What can hang from each mark
Z526: Z101
Z999: Z10 Z634
Z611: Z101
Z101: Z36 Z611 Z730 Z935 Z986
Z730: Z499 Z634
Z499: Z216 Z730
Z808: Z10 Z101
Z634: Z730
Z935: Z169
Z36: Z499
Z673: Z526

Each row was made from one small tree. The marks that hang from a mark follow it in brackets, in the order of their numbers. Every link used is in the known rows. Write each row's tree.
In the rows, 128 means zero.
Known rows
Z499[Z730]: [134 123 137 159 140 111 139 138 149 109 137 105 111  93 142 132 109 128
 114  80 133  98 165 120 137 142 140 162]
Z808[Z10 Z101[Z935[Z169] Z986]]: [129 146 158 144 170  88  83 113 169 153 150 121  85  70  96 116 110 102
 126 105 113  91 158 123 209 159 133 110]
Z673[Z526[Z101[Z611]]]: [ 87 100 141 119 176 107 114 133 185 134 167 117  92 115  87 134 101 148
 147 133 151 124 155  96 118 129  92 156]
Z526[Z101[Z730[Z499]]]: [108 107 135 146 160 132 133 151 171 114 139 103  83 110  94 126 106 153
 150  89 129  89 158 123 110 129 127 141]
Z673[Z526[Z101]]: [ 89 107 148 127 179 111 117 140 171 131 158 122 110 120  91 142 116 152
 153 122 154 115 153 109 113 124 104 157]
Z36[Z499[Z216 Z730]]: [147 119 136 152 133 106 145 154 154 107 110 101 127  94 168 133 113 158
 116  66 167  99 181 131 140 111 141 191]
Z730[Z634]: [129 107 151 154 150 114 135 148 146 106 143 113 118 111 117 141 123 133
 118  60 138  78 146 135 126 141 133 150]
Z673[Z526[Z101[Z36[Z499]]]]: [ 99  99 130 113 171 110 118 156 166 144 141  99 103 120  94 136 125 149
 149 105 151 120 167 104 115 120  85 167]
Z526[Z101[Z36 Z611 Z730[Z634] Z935 Z986]]: [121  69 132 140 184 130 115 143 184 145 140  92  41  88  80  97  78  96
 112  86  85 112 168 106 139 198  81 128]
Z673[Z526[Z101[Z730 Z935]]]: [101  96 149 138 202 115 107 138 183 147 147 110  87 110  88 113 103 135
 150 136 122 119 167 115 132 155 112 140]
Z935[Z169]: [134 120 155 141 139  95 114 132 157 108 137 124 109 102 120 136 115 124
 123 100 145 102 150 118 156 131 135 144]
Z36[Z499[Z216 Z730[Z634]]]: [148 105 144 167 136 107 157 161 144  98 113 103 137  96 163 138 118 157
 103  39 171  83 178 143 125 119 146 196]
Z808[Z10 Z101[Z730]]: [124 146 131 160 183 113 109 140 176 146 156  94  93  97  86 131  98 128
 162  67  92  65 150 141 165 143 146 123]
Z808[Z10 Z101]: [123 158 140 150 169 106 108 136 165 143 166 106 109  95  93 146 113 138
 153  79 117  68 148 136 168 134 139 128]
Z673[Z526[Z101[Z36 Z730[Z499 Z634] Z986]]]: [ 89  59 120 132 175 142 125 140 153 143 138 108  66 101  62 117 111 125
 140  67 116  96 172 117  93 155  93 136]
Z673[Z526]: [106 111 140 128 161 112 115 130 155 134 147 118 113 115 111 138 126 136
 141 106 148 105 156 118 130 128 121 150]
Z999[Z634[Z730[Z499]]]: [118 104 131 142 115 132 109 140 107 101 118  97 106 118 111 127 140 125
 111  63 106  53 174 138 125 133 144 160]
Z808[Z101]: [115 143 141 145 158 109 107 137 161 132 154 115 107 104 105 143 118 146
 139  76 121  85 158 131 146 134 126 130]
Z673[Z526[Z101[Z36[Z499[Z730[Z634]]] Z611]]]: [104  82 130 137 166 102 138 152 159 131 147  88  99  99 107 135 102 136
 114  82 147 118 181 103 103 143  91 185]
Z611[Z101[Z730]]: [114 110 134 158 172 110 130 148 177 127 147 108  88  96 108 119 113 140
 130  60 119  76 148 135 149 138 124 139]
Z999[Z10 Z634[Z730[Z499]]]: [116  98 144 148 112 138 109 150  99  98 106 100 109 122  98 128 143 111
 108  50  85  37 182 141 123 130 156 173]
Z808[Z10 Z101[Z36 Z730[Z634] Z935 Z986]]: [136 112 128 158 192 125  98 135 160 170 145  90  63  73  72 111  98  90
 130  51  61  70 165 142 178 195 122 106]
Z36[Z499[Z730]]: [132 124 134 153 135  97 143 152 152 105 118  91 120  99 160 127 121 138
 110  67 148  99 169 122 140 121 137 175]
Z808[Z10 Z101[Z36 Z611]]: [132 143 122 133 164 114  96 132 172 164 171  93  78  86  77 143  95 118
 147  83  94  86 160 118 171 156 111 122]
Z499[Z730[Z634]]: [134 110 147 173 142 111 150 144 137 100 140 107 120  96 137 140 112 125
 101  53 137  81 161 133 124 148 146 167]
Z634[Z730[Z499]]: [124 110 120 139 124 126 122 135 125 103 129 104 103 100 123 125 137 139
 122  85 118  74 170 136 126 125 138 144]

Write each row's tree
[150 105 149 173 139 121 150 146 140 101 131 116 128  90 145 147 106 147
 107  52 154  82 173 141 123 141 147 181]  Z499[Z216 Z730[Z634]]
[101 100 124 152 173 112 128 137 179 132 139 112  70  88 108 102 109 126
 122  46 112  86 147 127 155 144 110 134]  Z611[Z101[Z730 Z986]]
[123 107 138 125 154 111 109 122 176 138 136 109  67  88 125 101 105 109
 102 112 116 119 162 103 172 165 105 128]  Z101[Z611 Z935 Z986]
[127  81 140 163 167 130 132 139 157 133 126 123  77  71 112 100 124 147
 103  43 133  66 171 153 149 155 129 135]  Z611[Z101[Z730[Z499[Z216] Z634] Z935 Z986]]
[131  93 145 147 110 146 108 152 104  98  98 109 117 118 107 135 137 132
 112  53 103  38 194 150 125 120 160 187]  Z999[Z10 Z634[Z730[Z499[Z216]]]]
[137  71 123 140 167 128 112 134 168 148 129  90  45  82 101  95  90  83
 100  71  74 104 170 116 156 199  98 122]  Z101[Z36 Z611 Z730[Z634] Z935 Z986]
[136  86 114 126 164 127 102 129 180 158 128  87  34  82 106  89  86  85
 113  97  74 123 175 104 172 194  92 118]  Z101[Z36 Z611 Z730 Z935 Z986]
[132 140 135 152 190 106  91 128 188 164 162  89  69  81  88 114  84 114
 145 103  80  83 162 128 188 170 135 108]  Z808[Z10 Z101[Z611 Z730 Z935]]
[154 110 146 124 143 100  93 125 165 142 143 109  70  81 110 119 101  95
 106 134 116 127 171 100 181 174 108 126]  Z101[Z36 Z611 Z935[Z169]]
[123  77 123 154 166 134 124 137 145 148 134 103  55  69  90  96 129 113
 100  39  98  71 170 139 151 180 105 113]  Z611[Z101[Z36 Z730[Z499 Z634] Z935 Z986]]
[146  87 160 156 161  95 108 134 173 118 136 107  78  89 111 108  90  99
 101 101 112  99 162 122 164 180 136 131]  Z101[Z611 Z730[Z634] Z935[Z169]]
[105  95 129 125 175 106 118 138 160 155 124  94  82  86 118 105 116 117
 114 112 137 139 192  96 139 153  84 164]  Z673[Z526[Z101[Z36[Z499[Z730]] Z935 Z986]]]
[ 87  85 127 124 174 125 118 133 181 137 153 104  70 110  77 120  97 150
 155 121 133 111 167 105 104 131 110 142]  Z673[Z526[Z101[Z611 Z730[Z499]]]]
[111  93 109 136 166 109 127 155 175 145 119  88  65  89 112 100 117 124
 119  30 108  91 162 123 161 140  90 145]  Z611[Z101[Z36[Z499] Z730 Z986]]
[142 101 146 150 131 136 139 147 134 106 132 123 121 101 122 146 131 167
 123  57 166  70 165 148 114 123 143 161]  Z730[Z499[Z216] Z634]
[125  83 100 119 151 117 119 146 181 141 110  77  50  98 118  97  95 104
 118  59  97 114 170 104 154 149  88 143]  Z101[Z36[Z499] Z611 Z730 Z986]
[ 99 107 158 127 188 108 107 135 172 144 157 119 103 109  93 127 119 143
 142 149 146 124 163 111 131 145 107 146]  Z673[Z526[Z101[Z935]]]
[114  95 113 143 170 124 121 141 173 146 139 102  54  82  93 104 105 111
 121  44  92  89 158 122 158 161  93 128]  Z611[Z101[Z36 Z730 Z986]]
[127  87 134 156 161 118 130 146 172 113 140  95  83 105 108 122  92 120
 121  63 110  84 151 126 127 159 127 146]  Z101[Z611 Z730[Z634]]
[112  76 115 153 157 134 136 143 146 135 134 105  61  79  86 108 123 124
 110  15 105  63 161 138 131 161 105 126]  Z611[Z101[Z36 Z730[Z499 Z634] Z986]]
[144  86 128 125 155 109  91 118 180 148 124 101  36  74 105  89  83  73
 103 111  83 130 176  98 189 191  99 116]  Z101[Z36 Z611 Z730 Z935[Z169] Z986]
[110 107 119 133 156 116 123 136 161 145 146 114  71  84 100 118 123 120
 113  51 115  94 152 116 158 152  86 132]  Z611[Z101[Z36 Z986]]
[126  97 148 116 158 103  94 124 185 142 144 113  50  78  91 105  85  96
 107 134 115 142 169  85 171 180  79 126]  Z526[Z101[Z36 Z611 Z935[Z169] Z986]]
[148  70 138 139 159 108 101 126 169 139 126 101  45  73  99  94  86  69
  91  85  88 113 171 109 174 200 106 119]  Z101[Z36 Z611 Z730[Z634] Z935[Z169] Z986]
[143  98 139 115 143 102  91 116 170 146 132 113  52  73 110 101  99  82
  97 119 109 135 172  91 190 182  94 120]  Z101[Z36 Z611 Z935[Z169] Z986]
[115  78 117 151 169 110 138 161 163 135 122  91  74  88 106 104 123 121
 104   5 111  73 159 135 144 148  94 148]  Z611[Z101[Z36[Z499] Z730[Z634] Z986]]
[149  81 126 145 151 139 117 140 150 140 135  87  58  87  96 110 107 110
 110  79  94  88 177 126 137 184 120 119]  Z101[Z36 Z611 Z730[Z499 Z634] Z935]
